Every row comes from one small tree of marks. The marks that hang from a mark follow it in brackets, in the order of their numbers. Every link used is in the known rows. Which tree was each row made from?
Known rows
j_643(j_55 j_840): -19, 1, -11, -3, 11, -5, -11, -8, 12, 9, -35, 14, -33, -9, 21, -2, -26
j_876(j_947(j_55 j_945)): -9, 9, -14, -7, 16, -15, -3, -44, 5, 4, -34, 16, -36, -6, 17, 7, -25
j_382(j_720(j_55(j_643(j_840)))): -19, 1, -13, -11, 4, -8, -7, -8, 17, 20, -22, 18, -33, -7, 18, 20, -34
j_947(j_55(j_643) j_945): 0, 7, -18, -8, 5, -17, -1, -43, 8, 10, -29, 19, -46, -2, 14, 14, -26
j_876(j_947(j_945)): -9, 8, -16, -10, 13, -11, -1, -24, 3, 9, -30, 14, -41, -4, 19, 9, -31
j_382(j_720(j_55(j_643(j_840) j_837 j_947(j_945)))): -33, 1, -18, -15, 5, -15, -1, -26, 17, 33, -21, 23, -35, -6, 7, 39, -30
j_643(j_55(j_837 j_947(j_945)) j_840): -34, 0, -18, -7, 12, -13, -4, -28, 12, 24, -34, 20, -34, -9, 9, 20, -22
j_840(j_643(j_55(j_837 j_947(j_945)))): -21, -6, -22, -10, 6, -14, -6, -32, 7, 5, -29, 16, -39, -6, 4, 23, -23
j_876(j_947): -14, 3, -13, -11, 15, -7, -5, -5, 5, 2, -26, 14, -41, -4, 14, 4, -33
j_840(j_643(j_55(j_837 j_947))): -25, -9, -20, -12, 7, -11, -9, -16, 8, 0, -25, 16, -40, -6, 1, 20, -25
j_720(j_55(j_947) j_382): -23, -8, -5, 1, 12, -1, -5, -6, 5, -2, -16, 18, -47, 0, 15, 34, -26
j_382(j_720(j_55(j_947(j_945)))): -26, 3, -9, -8, 4, -5, 0, -24, 16, 11, -20, 17, -29, 2, 20, 29, -32
j_947(j_55(j_643(j_840)) j_945): -4, 8, -19, -11, 7, -18, -5, -46, 7, 21, -35, 18, -44, -7, 16, 12, -25
j_720(j_55(j_643 j_837 j_947) j_382): -26, -13, -15, -4, 12, -10, -2, -6, 7, 12, -11, 25, -56, -6, 0, 47, -26
j_837(j_55): -11, 5, -12, -6, 5, -6, -3, 5, 18, -1, -29, 19, -34, -11, 16, 5, -27
j_840(j_643): -4, 0, -16, -15, 3, -8, -10, -2, 1, -2, -25, 13, -40, -5, 14, 5, -31
j_55(j_643 j_837 j_947(j_945)): -20, -1, -26, -18, 6, -16, 5, -22, 7, 27, -18, 23, -56, 2, -3, 35, -31
j_720(j_55): -21, -1, -6, -8, 9, -3, -4, 4, 5, -3, -21, 16, -35, -6, 19, 8, -27
j_947(j_55(j_643 j_837) j_945): -7, 4, -22, -11, 7, -21, 2, -33, 8, 17, -26, 26, -39, -10, 4, 18, -21

Write each row's tree
-26, 3, -18, -14, 9, -11, 4, -12, 6, 19, -21, 22, -39, 0, 4, 26, -27 : j_55(j_837 j_947(j_945))
-17, 2, -19, -15, 11, -19, -6, -15, 10, 22, -26, 25, -39, -15, 1, 11, -23 : j_947(j_55(j_643(j_840) j_837))
-19, -10, -9, 1, 14, -7, -4, 16, 6, 3, -16, 26, -32, -18, 11, 26, -19 : j_720(j_55(j_837) j_382)
-21, -10, -18, -4, 11, -14, 1, -23, 5, 17, -15, 25, -55, -6, 3, 51, -23 : j_720(j_55(j_643 j_837 j_947(j_945)) j_382)
-15, -8, -20, -9, 7, -12, -11, -6, 8, -3, -27, 17, -33, -15, 6, 8, -22 : j_840(j_643(j_55(j_837)))
-33, -5, -16, -13, 5, -10, 0, -8, 18, 19, -12, 24, -37, -3, 2, 37, -33 : j_382(j_720(j_55(j_643 j_837 j_947)))
-30, -1, -23, -22, 10, -14, -2, -6, 7, 34, -20, 22, -54, -2, -5, 29, -32 : j_55(j_643(j_840) j_837 j_947)
-20, 0, -14, -1, 8, -6, -2, -33, 12, 3, -30, 14, -43, 5, 16, 17, -28 : j_643(j_55(j_947(j_945)))
-26, 2, -26, -20, 8, -18, 1, -26, 6, 39, -25, 22, -53, -2, -1, 33, -30 : j_55(j_643(j_840) j_837 j_947(j_945))
-17, 0, -23, -19, 9, -16, -5, 7, 8, 30, -23, 24, -45, -12, 1, 14, -29 : j_55(j_643(j_840) j_837)
-30, -1, -11, -5, 12, -4, -10, -21, 12, 11, -32, 13, -42, 0, 15, 12, -28 : j_643(j_55(j_947) j_840)
-37, -3, -16, -16, 7, -12, -3, -11, 18, 29, -17, 23, -35, -6, 4, 35, -32 : j_382(j_720(j_55(j_643(j_840) j_837 j_947)))
-17, 8, -22, -15, 4, -15, -1, -37, 16, 24, -34, 16, -55, -2, 11, 29, -30 : j_837(j_55(j_643(j_840) j_947(j_945)))
-12, 6, -23, -14, 9, -23, -2, -36, 8, 29, -32, 25, -37, -15, 6, 17, -20 : j_947(j_55(j_643(j_840) j_837) j_945)
-13, -1, -19, -12, 10, -17, -3, -12, 10, 11, -21, 26, -40, -11, -1, 13, -24 : j_947(j_55(j_643 j_837))
-29, 0, -13, -14, 5, -7, -6, -20, 17, 21, -20, 17, -41, 1, 13, 31, -37 : j_382(j_720(j_55(j_643(j_840) j_947)))
-14, -4, -18, -8, 3, -10, -8, -40, 6, -2, -31, 10, -45, 2, 13, 20, -27 : j_840(j_643(j_55(j_947(j_945))))
-26, -2, -16, -14, 6, -12, -5, 1, 18, 26, -19, 24, -27, -15, 9, 24, -30 : j_382(j_720(j_55(j_643(j_840) j_837)))
-18, -11, -11, -2, 10, -6, -5, -16, 6, 5, -14, 18, -62, 2, 10, 42, -30 : j_720(j_55(j_643 j_947) j_382)
-26, -1, -16, -5, 13, -9, -9, 2, 13, 16, -32, 21, -27, -18, 11, 3, -21 : j_643(j_55(j_837) j_840)
-25, -5, -23, -18, 8, -12, 1, -3, 8, 21, -14, 23, -56, 2, -7, 31, -34 : j_55(j_643 j_837 j_947)
